What can hang from each mark
Q_643: Q_175 Q_355 Q_621
Q_397: Q_617
Q_621: Q_643
Q_599: Q_617
Q_617: Q_355 Q_421 Q_599 Q_850
Q_18: Q_617
Q_175: Q_617 Q_643
Q_355: Q_617 Q_643

Every row comes from one small tree of marks. The marks that hang from a mark follow it in brackets, in the order of their numbers. Every link used is in the known rows. Which tree was each row made from?
In the rows, zero is written as 100.
Known rows
Q_621{Q_643{Q_175{Q_617{Q_421 Q_850}} Q_355}}: [ 80, 154, 107,  92, 118,  82,  70,  73,  77,  88, 118,  88, 109,  88, 121,
 112, 152, 122, 108, 100, 108, 111,  95,  99, 112,  96,  90,  70,  76,  90,
 109,  74, 116, 160,  96,  81,  87,  86,  83, 151, 112, 104, 124,  96, 120,
 150,  96,  76, 106, 100, 110, 107,  93,  83,  92,  94]
Q_621{Q_643{Q_175 Q_355}}: [ 88, 170, 114,  90, 113,  83,  74,  79,  72,  92, 103,  76, 109,  82, 121,
 103, 151, 118, 107,  97, 120, 100,  96, 104, 113,  92,  98,  69,  61,  95,
 119,  71, 124, 174,  87,  73,  81,  80,  88, 145, 117, 100, 120,  91, 116,
 137,  96,  83, 111, 105, 112, 111,  94,  80,  95, 107]
Q_621{Q_643{Q_175{Q_617} Q_355}}: [ 84, 158, 110,  85, 115,  83,  76,  77,  72,  99, 114,  80, 109,  86, 119,
 108, 157, 121, 106, 100, 115, 102,  97, 101, 109,  92,  92,  65,  58,  89,
 115,  74, 120, 163,  89,  78,  82,  85,  84, 142, 114, 101, 121,  92, 115,
 142,  95,  80, 108, 104, 115, 111,  99,  77,  92, 103]
Q_599{Q_617{Q_355{Q_643{Q_621}} Q_421 Q_850}}: [ 71, 139, 114,  86, 128,  56,  66,  81, 102,  75, 123,  93, 114,  89,  98,
 111, 155,  96, 116, 111, 116,  63,  80,  76, 114, 104,  95,  81, 110,  73,
 102,  54, 119, 135,  96,  88, 114,  95, 120, 127, 114, 109, 122, 100, 131,
 113, 115,  76,  85,  96,  72, 110,  83, 139,  88,  90]
Q_617{Q_355{Q_643} Q_421 Q_599 Q_850}: [ 90, 147, 128,  92, 137,  63,  62,  74, 110,  60,  94,  94, 105,  92, 108,
 105, 132,  84, 112,  85, 122, 101,  88,  61, 123, 107,  82,  83, 133,  79,
  98,  65, 104, 120, 112,  66, 119,  71, 126, 139, 104, 116, 118, 101, 137,
  84, 120,  79,  96,  91,  77, 105,  66, 146,  88,  80]
Q_18{Q_617{Q_355 Q_599 Q_850}}: [ 87, 114, 133,  63, 119,  60,  82,  79,  94,  90, 100,  88,  79,  96,  90,
 129, 156,  90, 110, 115, 128,  77,  84,  71, 117,  90,  90,  79,  85,  56,
 131,  52, 123, 121,  94,  86,  96, 106, 121, 113, 112, 101, 127,  85, 126,
  69, 114,  85, 112,  94,  79, 101,  68, 148,  88,  94]
Q_397{Q_617}: [ 82,  97, 102,  81, 115,  74,  77,  97,  79,  93,  98,  84,  91,  90,  91,
 125, 164, 111, 127, 115, 106,  66,  97,  90, 114, 107,  91,  77,  60,  86,
 131,  54, 145, 148,  79, 110,  88, 102, 118, 128, 117,  99, 130,  89, 132,
  69,  96,  87,  90, 106,  99,  99,  72, 135,  79, 115]
Q_643{Q_175{Q_617{Q_599}} Q_621}: [ 71, 143, 113,  65, 114,  94,  83,  90,  76, 109, 116,  76, 100,  89, 119,
 110, 169, 123, 105, 101, 111,  90, 106,  84, 114,  83,  89,  60,  56,  77,
 112,  76, 123, 152,  96,  76,  74,  86,  82, 123, 110,  80, 109,  96, 120,
 117,  95,  95, 110,  97, 125, 110, 108,  82,  95,  93]
Q_18{Q_617{Q_355{Q_643{Q_621}} Q_421 Q_599 Q_850}}: [ 89, 130, 128,  68, 124,  59,  78,  84, 106,  78,  99,  93,  89,  91,  93,
 115, 150,  88, 109, 110, 122,  82,  88,  65, 121,  88,  96,  81,  96,  65,
 113,  57, 110, 119, 100,  78, 110,  95, 120, 125, 106, 103, 119,  92, 127,
  93, 121,  77, 102,  89,  81, 107,  76, 140,  86,  86]
Q_175{Q_617{Q_599} Q_643{Q_355 Q_621}}: [ 78, 154, 124,  61, 119,  71,  93,  73,  83,  98, 125,  71, 100,  90, 106,
  98, 148, 130,  99,  99, 121,  87, 104,  78, 102,  77,  73,  49,  65,  82,
 108,  81, 116, 117,  95,  75,  80,  85,  95, 130,  95,  89, 108,  97, 107,
 112, 109,  89,  98,  90, 130, 110, 117,  67,  91,  90]
Q_397{Q_617{Q_599 Q_850}}: [ 89,  85, 113,  74, 115,  71,  74,  84,  88,  79,  94,  88,  84,  93,  94,
 127, 158, 111, 125, 110, 102,  77,  97,  77, 119, 105,  68,  81,  85,  76,
 133,  56, 140, 137,  94, 107,  79,  99, 113, 130, 102,  96, 133, 100, 134,
  62, 104,  91,  98,  98,  96,  90,  65, 137,  83,  97]
Q_18{Q_617{Q_355{Q_643} Q_421 Q_599 Q_850}}: [ 87, 124, 125,  70, 128,  59,  75,  83, 106,  79,  99,  97,  85,  94,  89,
 123, 154,  85, 112, 110, 123,  83,  88,  65, 121,  93,  97,  82, 100,  62,
 114,  56, 115, 113,  98,  80, 112,  97, 123, 123, 107, 106, 121,  90, 129,
  84, 120,  77, 103,  90,  79, 109,  69, 153,  84,  87]
Q_397{Q_617{Q_355{Q_643} Q_421 Q_599 Q_850}}: [ 91, 108, 118,  86, 127,  58,  63,  82,  99,  61,  95,  90, 101,  86,  95,
 116, 148, 102, 124, 101, 112,  85,  93,  64, 113, 113,  80,  82, 100,  85,
 114,  55, 129, 123, 103,  91, 110,  85, 119, 140, 101, 118, 124, 101, 135,
  74, 111,  77, 101,  95,  88,  92,  69, 139,  80,  93]
Q_643{Q_175 Q_355{Q_617{Q_421}} Q_621}: [ 64, 147, 116,  85, 114,  79,  85,  88,  83,  88, 116,  85, 115,  88, 128,
  93, 169, 131, 100, 100, 120, 108,  89,  99, 116,  96, 106,  67,  47,  88,
 100,  76, 120, 153,  89,  73,  98,  85,  80, 154, 123, 109, 111,  91, 121,
 170,  94,  80, 125,  98, 124,  88, 120,  69,  96,  96]
Q_621{Q_643{Q_175{Q_617{Q_421}} Q_355}}: [ 77, 156, 105,  89, 118,  85,  72,  78,  78,  94, 115,  84, 109,  87, 118,
 111, 158, 121, 108, 100, 113, 106,  98,  97, 113,  93,  96,  68,  66,  90,
 108,  76, 120, 157,  90,  78,  88,  85,  84, 149, 116, 101, 117,  91, 116,
 145,  95,  77, 105, 103, 113, 112,  97,  84,  89,  99]
Q_175{Q_617{Q_599 Q_850}}: [ 75,  96, 109,  69, 123,  84,  80,  76,  91, 104, 121,  99,  83, 112,  97,
 133, 159, 106, 121, 105, 100,  89,  94,  77, 121,  97,  66,  71,  94,  60,
 120,  70, 120, 124,  97, 100,  78, 103, 106, 117, 103,  85, 129,  97, 133,
  76, 101,  91,  81,  91,  98, 107,  74, 133,  86,  85]
Q_621{Q_643{Q_355}}: [ 93, 161, 120,  92, 112,  79,  80,  80,  79,  91, 101,  78, 108,  83, 114,
 100, 143, 110, 108, 101, 119,  89,  92, 102, 118,  92,  95,  72,  65,  94,
 120,  70, 120, 166,  82,  79,  82,  85, 104, 146, 120,  97, 126,  89, 118,
 119,  98,  82,  90, 101, 104, 113,  86,  96,  92, 108]
Q_355{Q_617{Q_421 Q_599} Q_643{Q_175 Q_621}}: [ 82, 141, 108,  74, 130,  84,  82, 100, 105,  86, 100,  87, 103,  82, 110,
  94, 159, 112, 106,  81, 123,  91, 101,  72, 118,  94,  92,  73,  67,  75,
  97,  70, 113, 132,  92,  66,  94,  76, 102, 138,  95,  90,  95,  93, 127,
 135, 112,  82,  94,  91, 127, 107, 117,  88,  86,  93]
Q_18{Q_617{Q_355 Q_421 Q_599}}: [ 70, 119, 119,  66, 127,  70,  76,  92, 104,  88,  94,  94,  79,  95,  84,
 130, 174,  85, 111, 118, 129,  74,  89,  62, 123,  85, 109,  80,  81,  59,
 111,  59, 128, 105,  83,  80, 118, 101, 129, 124, 121,  99, 111,  78, 130,
  62, 110,  78, 104,  94,  85, 112,  72, 164,  76,  97]
Q_355{Q_617{Q_421}}: [ 55, 101,  95,  88, 127,  85,  83, 101, 103,  97, 109, 105,  92, 104,  96,
 127, 168, 102, 120, 107, 117,  78,  85,  91, 125, 107, 102,  80,  76,  68,
 104,  59, 126, 125,  73, 103, 107, 103, 123, 141, 121,  97, 117,  81, 140,
  95,  98,  82,  72,  98,  98, 100,  86, 146,  78, 107]
Q_175{Q_617{Q_421 Q_599 Q_850} Q_643{Q_355 Q_621}}: [ 71, 143, 118,  73, 123,  67,  82,  68,  93,  81, 125,  89, 102,  95, 112,
 106, 142, 129, 104, 102, 106, 100, 101,  76, 110,  86,  70,  57, 100,  81,
  96,  81, 106, 112, 111,  83,  93,  83,  93, 145,  92,  93, 116, 107, 115,
 129, 114,  83,  90,  86, 117, 104, 107,  82,  92,  75]

Write each row's tree
[ 67, 145, 110,  81, 130,  63,  67,  89, 100,  82, 116,  88, 111,  86,  92,
 109, 166,  95, 114, 111, 126,  55,  85,  73, 113,  98, 107,  77,  90,  74,
  99,  58, 126, 130,  85,  80, 116,  92, 123, 123, 120, 102, 111,  92, 130,
 101, 111,  76,  86, 100,  80, 116,  90, 138,  82,  99] | Q_599{Q_617{Q_355{Q_643{Q_621}} Q_421}}
[ 91, 163, 130,  90, 134,  65,  62,  74, 104,  61,  95,  87, 112,  84, 119,
  98, 134,  94, 106,  83, 122, 105,  92,  62, 119, 102,  86,  78, 124,  85,
  96,  67, 104, 133, 119,  56, 115,  64, 110, 142, 101, 113, 112, 107, 132,
 108, 119,  81, 110,  90,  87, 102,  80, 119,  95,  75] | Q_617{Q_355{Q_643{Q_175 Q_621}} Q_421 Q_599 Q_850}
[ 69, 143, 118,  76, 120,  82,  74,  82,  83,  92, 118,  83, 109,  91, 124,
 112, 160, 118, 103, 101, 110, 103,  98,  80, 112,  91,  90,  63,  82,  79,
 101,  72, 115, 144, 108,  76,  93,  82,  83, 133, 110,  98, 111, 102, 126,
 128, 101,  87, 114,  94, 111, 100, 103,  92,  95,  83] | Q_643{Q_175{Q_617{Q_355 Q_421 Q_599 Q_850}} Q_621}
[ 70, 123, 117,  79, 124,  57,  70,  77,  89,  87, 124,  89, 103,  95,  94,
 123, 162,  95, 116, 116, 122,  59,  77,  82, 109, 106,  88,  80, 100,  63,
 122,  48, 129, 139,  90,  96, 101, 107, 119, 115, 120, 107, 130,  93, 131,
  87, 109,  85,  95, 101,  68, 103,  75, 144,  89,  99] | Q_599{Q_617{Q_355 Q_850}}
[ 75, 127, 131,  82, 109,  68,  91,  83, 101,  78, 111,  90, 109,  94, 118,
  92, 157, 118, 103, 103, 117,  98,  82,  85, 125,  96,  86,  71,  71,  78,
 104,  75, 114, 135,  93,  77,  95,  90,  96, 154, 116, 101, 120,  95, 125,
 141, 105,  80, 100,  88, 108,  84, 105,  92,  94,  86] | Q_643{Q_355{Q_617{Q_421 Q_599 Q_850}} Q_621}
[ 86, 119, 125,  73, 117,  58,  82,  81,  83,  97, 108,  89,  89,  99,  93,
 129, 151,  91, 113, 121, 124,  76,  77,  89, 114,  96, 100,  77,  81,  62,
 133,  45, 120, 136,  89,  99, 101, 111, 122, 114, 117, 112, 136,  83, 128,
  82, 111,  82, 104, 100,  74, 102,  68, 146,  90, 103] | Q_18{Q_617{Q_355 Q_850}}
[ 74, 124, 106,  90, 131,  69,  71,  77,  89,  93, 128, 101, 111, 107, 101,
 123, 143,  99, 120, 103, 106,  96,  83,  84, 112, 111,  85,  71, 105,  75,
 100,  61, 106, 126, 102,  95, 114,  95, 114, 129, 107, 119, 128,  95, 134,
 106, 106,  74,  79,  97,  84, 108,  77, 135,  85,  89] | Q_175{Q_617{Q_355{Q_643} Q_421 Q_850}}
[ 95, 123, 113,  69, 128,  78,  90,  95, 104,  98, 100,  85,  91,  90,  94,
 100, 151, 101, 114,  80, 128,  79,  91,  75, 118, 101,  80,  73,  64,  66,
 117,  62, 120, 126,  79,  78,  83,  89, 122, 122,  96,  90, 108,  82, 129,
  93, 114,  87,  80,  95, 116, 110,  98, 110,  83, 106] | Q_355{Q_617{Q_599} Q_643}
[103, 112, 128,  79, 121,  55,  71,  79,  87,  72,  96,  78, 100,  83,  94,
 111, 144, 105, 120,  97, 117,  83,  91,  69, 107, 111,  72,  77,  85,  83,
 129,  50, 131, 135, 101,  89,  94,  89, 118, 126,  99, 117, 127,  99, 129,
  69, 112,  83, 109,  99,  91,  89,  72, 124,  86, 100] | Q_397{Q_617{Q_355{Q_643} Q_599 Q_850}}
[104, 130, 126,  71, 119,  70,  93,  89, 103,  88, 106,  81, 102,  87, 107,
  90, 135, 108, 108,  81, 119,  83,  87,  80, 118,  98,  70,  73,  77,  70,
 119,  60, 107, 139,  96,  79,  74,  86, 106, 128,  86,  92, 115,  97, 126,
 123, 120,  89,  81,  87, 114,  98, 105,  86,  95,  93] | Q_355{Q_617{Q_599 Q_850} Q_643{Q_621}}
[ 81, 145, 121,  77, 123,  56,  72,  76,  86,  85, 124,  81, 112,  86, 102,
 106, 153, 102, 110, 107, 123,  65,  81,  82, 105, 104,  89,  76,  92,  72,
 119,  50, 123, 151,  97,  84,  96,  96, 108, 114, 111, 108, 123,  99, 125,
 115, 113,  85, 103, 100,  81, 105,  90, 116,  95,  96] | Q_599{Q_617{Q_355{Q_643{Q_175 Q_621}} Q_850}}
[101, 162, 135,  75, 130,  69,  76,  83,  95,  85,  90,  71, 102,  83,  99,
  94, 141,  87, 105,  80, 144,  83,  91,  63, 111,  96,  87,  71,  82,  80,
 116,  64, 119, 130,  90,  53, 103,  72, 130, 118, 110, 104, 107,  87, 125,
  57, 114,  89, 106,  98,  96, 113,  80, 125,  87, 103] | Q_617{Q_355{Q_643} Q_599}
[ 94, 115, 124,  84, 125,  58,  68,  83,  98,  60,  94,  86, 106,  82,  99,
 111, 145, 105, 119, 102, 111,  85,  93,  64, 112, 110,  80,  79,  96,  87,
 112,  55, 124, 127, 105,  88, 107,  84, 114, 142, 101, 116, 122, 104, 134,
  84, 112,  76, 101,  94,  91,  89,  76, 129,  83,  92] | Q_397{Q_617{Q_355{Q_643{Q_621}} Q_421 Q_599 Q_850}}
[ 69, 108, 117,  87, 121,  72,  85,  79, 101,  81, 109, 103,  96, 104, 105,
 109, 163, 111, 113,  99, 117, 103,  81,  86, 126, 107,  85,  80,  82,  72,
 108,  71, 122, 123,  89,  86, 103,  96, 110, 150, 118, 107, 124,  89, 132,
 116, 102,  80, 101,  94,  99,  88,  84, 125,  85,  91] | Q_643{Q_355{Q_617{Q_421 Q_599 Q_850}}}
[ 69, 109, 106,  89, 128,  85,  64,  82, 109,  72,  93, 109,  83, 105, 105,
 128, 152,  95, 120, 102,  98,  92,  98,  71, 140, 100,  79,  90, 132,  72,
 105,  74, 119, 124, 104,  90,  99,  83, 121, 143, 111,  83, 126, 105, 143,
  74, 109,  90,  80,  89,  83, 109,  57, 161,  85,  76] | Q_617{Q_421 Q_599 Q_850}
[ 85, 129, 121,  68, 129,  75,  81,  79,  91, 103, 118,  82,  99,  98,  93,
 115, 155, 100, 113,  93, 125,  86,  92,  68, 107,  96,  81,  63,  76,  68,
 110,  67, 118, 115,  91,  75,  96,  92, 116, 113, 105, 101, 111,  86, 126,
  70, 107,  84,  92,  96, 103, 112,  87, 122,  82,  97] | Q_175{Q_617{Q_355{Q_643} Q_599}}
[ 70, 142, 121,  77, 113,  80,  80,  74,  84,  88, 122,  90, 112,  93, 129,
 101, 168, 131, 101, 100, 105, 117,  99,  87, 116,  90,  85,  63,  71,  83,
  99,  86, 116, 145, 109,  71,  88,  83,  69, 146, 114, 102, 117, 103, 119,
 159,  98,  83, 125,  90, 120,  94, 108,  73,  97,  77] | Q_643{Q_175{Q_617{Q_421 Q_599 Q_850}} Q_355 Q_621}
[ 67, 141, 111,  76, 138,  65,  71,  68,  92,  82, 123,  89,  97,  98, 102,
 124, 139, 111, 110,  99, 118,  95,  96,  70, 101,  94,  74,  60, 116,  75,
  97,  66, 107, 102, 108,  88, 111,  86, 113, 132,  92, 108, 113, 101, 123,
  87, 116,  82,  89,  92,  99, 107,  90, 116,  85,  84] | Q_175{Q_617{Q_355 Q_421 Q_599 Q_850} Q_643}
[ 80, 150, 111,  86, 119,  83,  72,  73,  82,  86, 114,  88, 104,  89, 120,
 112, 155, 120, 108,  97, 108, 110,  98,  91, 114,  92,  85,  69,  80,  87,
 108,  78, 117, 152,  99,  76,  85,  83,  82, 150, 109,  99, 119,  97, 119,
 141,  99,  79, 108,  97, 110, 109,  95,  84,  91,  90] | Q_621{Q_643{Q_175{Q_617{Q_421 Q_599 Q_850}} Q_355}}
[ 71, 108, 106,  91, 124,  65,  66,  94,  87,  77,  99,  89, 105,  89,  92,
 125, 162, 103, 123, 116, 116,  75,  91,  80, 111, 113, 103,  78,  76,  88,
 111,  51, 139, 131,  85, 101, 121,  95, 126, 141, 121, 120, 122,  90, 135,
  70,  97,  75,  97, 105,  87,  94,  71, 149,  75, 111] | Q_397{Q_617{Q_355 Q_421}}
[108, 151, 143,  81, 128,  59,  71,  70,  95,  74,  96,  77, 103,  88, 107,
  97, 124,  89, 109,  81, 131,  95,  83,  69, 113, 105,  71,  76, 112,  77,
 122,  58, 109, 138, 108,  63,  97,  76, 123, 121, 100, 113, 123,  99, 129,
  74, 120,  90, 105,  93,  83, 102,  71, 124,  96,  90] | Q_617{Q_355{Q_643} Q_599 Q_850}
[ 90, 105, 120,  88, 116,  57,  71,  81,  75,  79, 105,  82, 105,  91,  99,
 121, 146, 108, 124, 114, 112,  78,  83,  90, 106, 118,  83,  77,  81,  86,
 133,  43, 135, 146,  93, 107,  99, 100, 116, 130, 113, 125, 136,  96, 134,
  77, 102,  81, 103, 106,  83,  83,  67, 133,  86, 108] | Q_397{Q_617{Q_355 Q_850}}
[ 65, 140, 120,  86, 137,  77,  65,  87, 108,  73,  88,  91,  96,  94, 100,
 115, 161,  84, 111,  96, 132,  87,  93,  59, 125,  97, 104,  79, 106,  78,
  93,  69, 124, 109,  90,  64, 129,  77, 133, 140, 124, 103, 103,  86, 138,
  52, 106,  81,  99,  96,  85, 110,  70, 161,  77,  94] | Q_617{Q_355 Q_421 Q_599}
[ 72, 152, 121,  74, 131,  62,  78,  71,  91,  81, 125,  81, 106,  91, 110,
 111, 134, 116, 102, 101, 116,  91,  98,  69, 101,  87,  75,  57, 111,  80,
  95,  67, 103, 109, 112,  83, 104,  81, 104, 136,  91, 103, 109, 104, 118,
 106, 118,  82,  89,  88, 106, 104, 104,  95,  92,  79] | Q_175{Q_617{Q_355 Q_421 Q_599 Q_850} Q_643{Q_621}}
[ 63, 116, 110,  90, 120,  75,  85,  87,  97,  90, 111,  99, 100, 103, 104,
 109, 166, 111, 114, 104, 121,  94,  81,  96, 123, 107, 100,  78,  64,  78,
 107,  70, 127, 131,  78,  89, 109,  99, 114, 148, 127, 111, 121,  81, 131,
 118,  97,  77,  97, 100, 101,  95,  90, 123,  82, 104] | Q_643{Q_355{Q_617{Q_421}}}
[ 76, 161, 116,  72, 115,  69,  93,  76,  72, 105, 131,  73, 109,  92, 108,
  99, 142, 132, 102, 106, 117,  84,  98,  95,  98,  84,  82,  48,  60,  89,
 110,  75, 113, 134,  92,  87,  85,  90,  96, 131, 103,  98, 117,  94, 108,
 128, 107,  85,  93,  97, 126, 109, 117,  66,  93,  99] | Q_175{Q_617 Q_643{Q_355 Q_621}}
[ 72, 132, 129,  79, 112,  73,  92,  89, 101,  83, 109,  87, 107,  89, 114,
  89, 165, 117, 103, 101, 123,  93,  86,  81, 124,  92,  95,  70,  56,  81,
 102,  78, 119, 131,  84,  71,  98,  89,  98, 153, 121,  96, 111,  88, 124,
 132, 101,  81, 100,  90, 114,  90, 110,  93,  88,  93] | Q_643{Q_355{Q_617{Q_421 Q_599}} Q_621}
